What can hang from each mark
z661: z15 z254 z885
z34: z470
z15: z470 z661
z470: z15 z34 z885
z885: z470 z661
z254: z470 z661

Every row comes from one small tree of marks. The marks that hang from a mark follow it in brackets, in the order of their numbers. Every link used is in the known rows. Which tree was each row made from?
Known rows
z34[z470]: [ 0.09 -1.08 -7.31  1.16 -2.90 -1.38 -0.91 -3.56  0.56 -0.84 -3.08 -2.91
 -3.13  3.26 -5.39 -0.35 -1.90 -4.63  3.77 -0.45]
z661[z15[z470]]: [ 4.38 -1.49 -4.99  3.71 -0.27  1.51 -4.58 -3.91 -2.62  0.43 -1.72 -3.65
 -2.37 -2.36 -2.16 -6.06 -4.02 -1.71  2.58  4.93]
z34[z470[z885]]: [ 1.13 -1.04 -5.08  0.14 -3.23 -2.21  2.05 -3.72 -0.69  1.84 -2.56  0.04
 -3.96  5.88 -4.52 -0.20 -2.46 -5.80  3.83 -0.63]
z34[z470[z15[z661[z254]] z885]]: [ 1.98 -2.89 -2.26 -1.56 -2.02  0.42  2.47 -3.32  0.08  1.91 -2.13 -1.93
 -4.47  2.20 -1.59 -0.40 -1.84 -3.98  2.78  2.06]
z470[z15 z34 z885]: [ 7.05 -2.11  4.24 -3.46  3.70  3.95  2.82 -4.04 -0.24 -0.11 -4.32  3.50
 -5.10  3.86  0.34 -0.20 -5.80 -3.37  0.09  1.51]
z254[z470 z661]: [ 1.38 -3.38 -8.71  0.42  8.20  1.90 -4.14 -5.11 -0.39  0.87 -0.74 -3.55
 -1.54 -1.24  0.64 -4.67 -4.38 -0.03 -1.05 -1.31]
z254[z470[z15]]: [ 1.50 -2.41 -4.96  0.31  4.15  7.33 -6.13 -4.94  0.94 -1.94 -3.63 -3.08
 -3.15  0.39  0.34 -5.69 -0.69 -0.29  1.92  2.58]
z34[z470[z15[z661] z885]]: [ 2.63 -3.76 -3.14 -1.39 -1.94  1.07  2.80 -3.20  0.15  2.31 -2.35 -2.41
 -3.93  3.00 -2.85 -0.22 -1.81 -3.89  2.74  1.57]
z661[z15[z470[z34 z885]] z254]: [ 4.26  3.21  0.73  1.95 -0.75 -1.19 -2.65 -4.43 -4.65  0.11 -1.19  2.21
 -4.59 -2.82  1.72 -5.35 -5.36 -3.21  1.95  5.74]
z15[z470]: [ 1.13 -1.85 -4.51  2.82  3.52  0.20 -2.86 -4.67  0.87 -0.81 -2.94 -6.96
 -2.45  1.41 -3.04 -5.53 -3.39 -0.55  5.91  2.60]
z661[z15 z254 z885]: [-0.51  1.29 -1.58 -0.56 -3.35  2.31 -4.97 -1.32 -2.58 -5.27 -0.07 -0.11
 -1.79 -5.79  3.65 -3.70 -4.48 -5.19 -2.32  7.78]
z470[z15[z661] z885]: [ 5.39 -8.47  1.07 -1.86  3.77  5.86  1.86 -3.12  0.29  3.23 -1.13 -3.34
 -4.72  0.84  1.10 -1.52 -2.95 -1.57 -0.17  3.88]
z470[z15[z661]]: [ 3.90 -8.43 -2.25 -0.31  4.17  7.18 -2.36 -2.69  2.28 -0.71 -1.73 -7.50
 -3.23 -2.83  0.03 -1.96 -2.46  0.11 -0.20  4.08]
z885[z470[z34] z661[z15 z254]]: [ 0.35  4.18  1.38  0.23 -4.92 -0.48 -1.23 -3.98 -7.67 -1.28  0.56  2.63
 -2.92 -4.79  2.10  2.54 -4.48 -7.24  0.94  3.99]
z885[z661]: [-0.35 -4.41 -1.51 -0.07  2.51  1.75 -3.58 -3.98 -4.35 -2.53 -2.12 -3.36
 -1.80 -0.07 -1.33  0.55 -3.73 -2.45  3.44  2.70]
z254[z470[z15 z885[z661]]]: [ 1.74 -2.26 -0.78 -1.80  4.14  6.19 -3.24 -5.48 -3.07 -0.01 -3.22  0.05
 -3.47  2.21  1.76 -4.27 -1.61 -1.33  3.06  3.44]
z885[z470 z661[z15 z254]]: [-1.14  1.39 -1.02  1.11 -4.96 -0.56 -2.33 -3.69 -6.50  0.06  1.57 -0.51
 -2.85 -5.06  1.66  1.55 -2.69 -6.59  2.67  5.47]
z470[z15 z34]: [ 5.51 -2.44  0.97 -1.83  4.17  5.20 -1.38 -3.83  1.58 -3.64 -4.90 -1.02
 -3.59  0.19 -0.68 -0.58 -4.89 -1.66 -0.03  1.73]
z470[z15]: [ 3.38 -6.36 -2.32 -0.74  4.19  5.37 -2.86 -3.70  3.09 -1.56 -3.60 -5.50
 -3.68 -0.10 -1.09 -2.05 -2.43 -0.81  2.67  3.62]
z470[z34]: [ 3.87 -0.70 -1.55  0.46  2.30  2.21 -1.78 -3.71 -0.82 -3.37 -3.33  0.60
 -3.42  1.60 -2.19 -0.35 -5.57 -3.61 -0.92 -0.97]
z15[z470[z34] z661]: [ 3.16 -2.40 -1.64  2.71  3.72  2.80 -1.16 -3.57 -1.55 -0.81 -1.11 -6.93
 -1.72 -2.30 -1.17 -4.50 -5.18  0.06  0.05  1.82]

Write each row's tree
[ 1.45 -2.07 -1.54 -2.53 -1.89 -0.51  2.06 -4.15 -1.72  0.92 -3.74 -0.68
 -3.32  4.10 -2.75  0.99 -2.40 -4.33  5.46  2.05]  z34[z470[z15 z885[z661]]]
[ 1.55  2.61 -2.95 -0.59 -6.43  3.24 -1.60 -1.05 -2.70 -3.44  0.26  0.73
 -0.21 -3.71  0.85 -1.05 -5.30 -8.04 -3.99  4.63]  z661[z15 z885[z470[z34]]]
[ 1.96 -3.92 -4.49  0.64  4.34  8.61 -5.61 -4.34  0.43 -1.36 -2.20 -4.50
 -3.05 -1.63  1.10 -5.58 -0.63  0.36 -0.03  2.80]  z254[z470[z15[z661]]]
[ 5.23 -1.67 -2.49 -3.21  9.13  2.92  0.15 -5.53 -1.24  1.81 -2.21  1.54
 -2.74  0.54  2.84 -3.34 -6.49 -0.52 -2.00 -0.91]  z254[z470[z15 z34 z885] z661]
[ 0.96 -3.29 -3.14  0.81 -1.30  3.72 -0.14 -2.80  2.55  1.34  0.75 -5.79
 -4.18 -3.15  0.61  0.22 -1.16 -4.54  0.61  3.27]  z885[z470[z15[z661[z254]]]]
[ 3.10  0.32 -2.40 -0.52  4.25  7.23 -4.89 -5.13 -0.12 -3.54 -4.42 -0.13
 -3.12  0.60  0.66 -4.67 -2.41 -0.82  0.33  1.24]  z254[z470[z15 z34]]
[ 2.17  2.28 -1.90 -0.25 -2.12  2.60 -3.37 -2.06 -3.16 -4.81 -2.01 -1.54
  0.65 -3.38  0.26 -5.13 -6.61 -3.99 -0.97  6.03]  z661[z15[z470[z34]] z885]
[-1.67  1.35 -2.64 -1.79 -2.86  2.59  0.02 -1.27  0.75 -4.83 -0.69 -1.87
 -0.51  0.01  0.09  0.58 -4.50 -7.51 -2.03  1.71]  z661[z885[z470[z34]]]
[-0.21  2.51 -2.06  0.97  2.62  2.46 -5.37 -4.62 -1.32 -3.91 -2.34  1.18
 -4.79 -0.83  2.10 -4.03 -2.33 -2.58  0.74  1.81]  z661[z254[z470[z34]]]
[ 2.47 -2.22 -3.18 -1.71 -2.03 -0.35  2.35 -4.00  0.89  1.60 -3.71 -0.94
 -4.12  4.75 -3.60 -0.31 -2.09 -4.63  4.58  1.14]  z34[z470[z15 z885]]
[-2.92  3.42  1.12 -3.21 -2.41  2.03 -0.52 -1.50  1.55 -6.11 -0.73 -1.02
 -2.28 -3.03  4.07  0.20 -3.78 -6.77 -1.07  4.93]  z661[z254 z885[z470[z15 z34]]]
[ 5.54  0.27 -3.38  3.08 -0.26  1.36 -3.66 -4.12 -3.43 -0.60 -2.42 -1.46
 -2.36 -2.28 -1.87 -5.24 -5.45 -2.26  1.40  3.98]  z661[z15[z470[z34]]]
[ 6.20  0.38 -4.53 -0.60  5.64  1.39 -1.25 -5.35 -5.16  2.97 -0.44  4.45
 -2.44 -1.19  2.21 -4.40 -7.15 -2.24 -4.03 -0.83]  z254[z470[z34 z885] z661[z15]]
[ 2.34 -1.09 -0.40  0.84  0.68  1.09 -3.95 -4.58 -7.54 -1.87 -2.44 -1.60
 -1.08 -2.74 -0.82 -1.91 -5.47 -2.03  3.36  4.83]  z885[z661[z15[z470[z34]]]]
[ 5.19 -1.42 -3.32  2.84 -0.44  0.85 -2.46 -4.22 -3.57  2.18 -1.43 -1.46
 -3.04 -0.75 -1.68 -5.71 -4.57 -2.61  2.72  4.92]  z661[z15[z470[z885]]]
[ 4.34 -2.24  0.60  1.47  3.53  1.77  1.94 -3.86 -3.00  1.85 -0.71 -3.83
 -2.76  0.27 -0.20 -4.26 -5.67 -1.16  0.27  1.63]  z15[z470[z34 z885] z661]
[-2.08 -2.87 -2.76  0.09  1.33  5.96 -4.14 -1.38 -1.29 -3.69  1.06 -5.33
 -1.64 -4.95  3.84 -3.76 -2.22 -2.17 -3.91  4.39]  z15[z661[z254[z470] z885]]
[ 2.09  1.97  2.88 -0.18  3.27 -1.57  0.78 -5.32 -4.28 -0.67 -3.07 -0.09
 -3.06  2.69 -0.21 -3.22 -6.03 -2.39  5.23  2.43]  z15[z470[z34 z885[z661[z254]]]]
[ 1.76 -0.53 -3.69 -4.26  8.03  4.62 -2.45 -3.86  0.18 -3.58 -2.54 -1.42
  0.37 -2.82  3.57 -3.72 -6.50 -0.57 -3.76  0.68]  z254[z470[z15 z34] z661[z885]]
[ 0.17 -0.27  0.23  1.15  0.61 -0.15 -4.89 -4.51 -7.21 -2.04 -1.32 -2.14
 -2.18 -4.37  1.29 -2.65 -4.09 -1.89  4.74  6.87]  z885[z661[z15[z470] z254]]
[ 3.33 -2.32  3.18 -3.26  3.20  6.64 -0.96 -1.99  0.56 -5.27 -2.44 -2.37
 -2.53 -4.27  3.19 -0.63 -5.17 -1.58 -3.65  3.98]  z470[z15[z661[z254 z885]] z34]
[ 4.31 -3.80  2.00 -3.09  3.12  7.64 -0.58 -1.92  0.74 -4.64 -2.72 -3.01
 -1.81 -3.13  1.69 -0.49 -5.49 -1.68 -3.97  3.18]  z470[z15[z661[z885]] z34]
[ 3.08  0.63  1.40 -2.61  4.12  5.91 -2.18 -5.76 -4.21 -1.43 -4.09  3.26
 -3.43  2.45  2.04 -3.29 -3.32 -1.91  1.21  1.86]  z254[z470[z15 z34 z885[z661]]]
[ 2.82  1.51 -5.82 -1.83  4.50  3.02 -3.90 -3.69 -3.77 -2.59 -0.74  1.38
  0.76 -4.30  3.10 -4.69 -7.59 -2.21 -5.76  0.80]  z254[z470[z34] z661[z15 z885]]
[-0.55  2.12  3.32 -2.25 -1.28  1.06  0.11 -4.09 -3.70 -2.57 -1.22  0.07
 -3.38 -3.27  2.59  3.53 -3.59 -5.61  2.89  3.86]  z885[z470[z15 z34] z661[z254]]
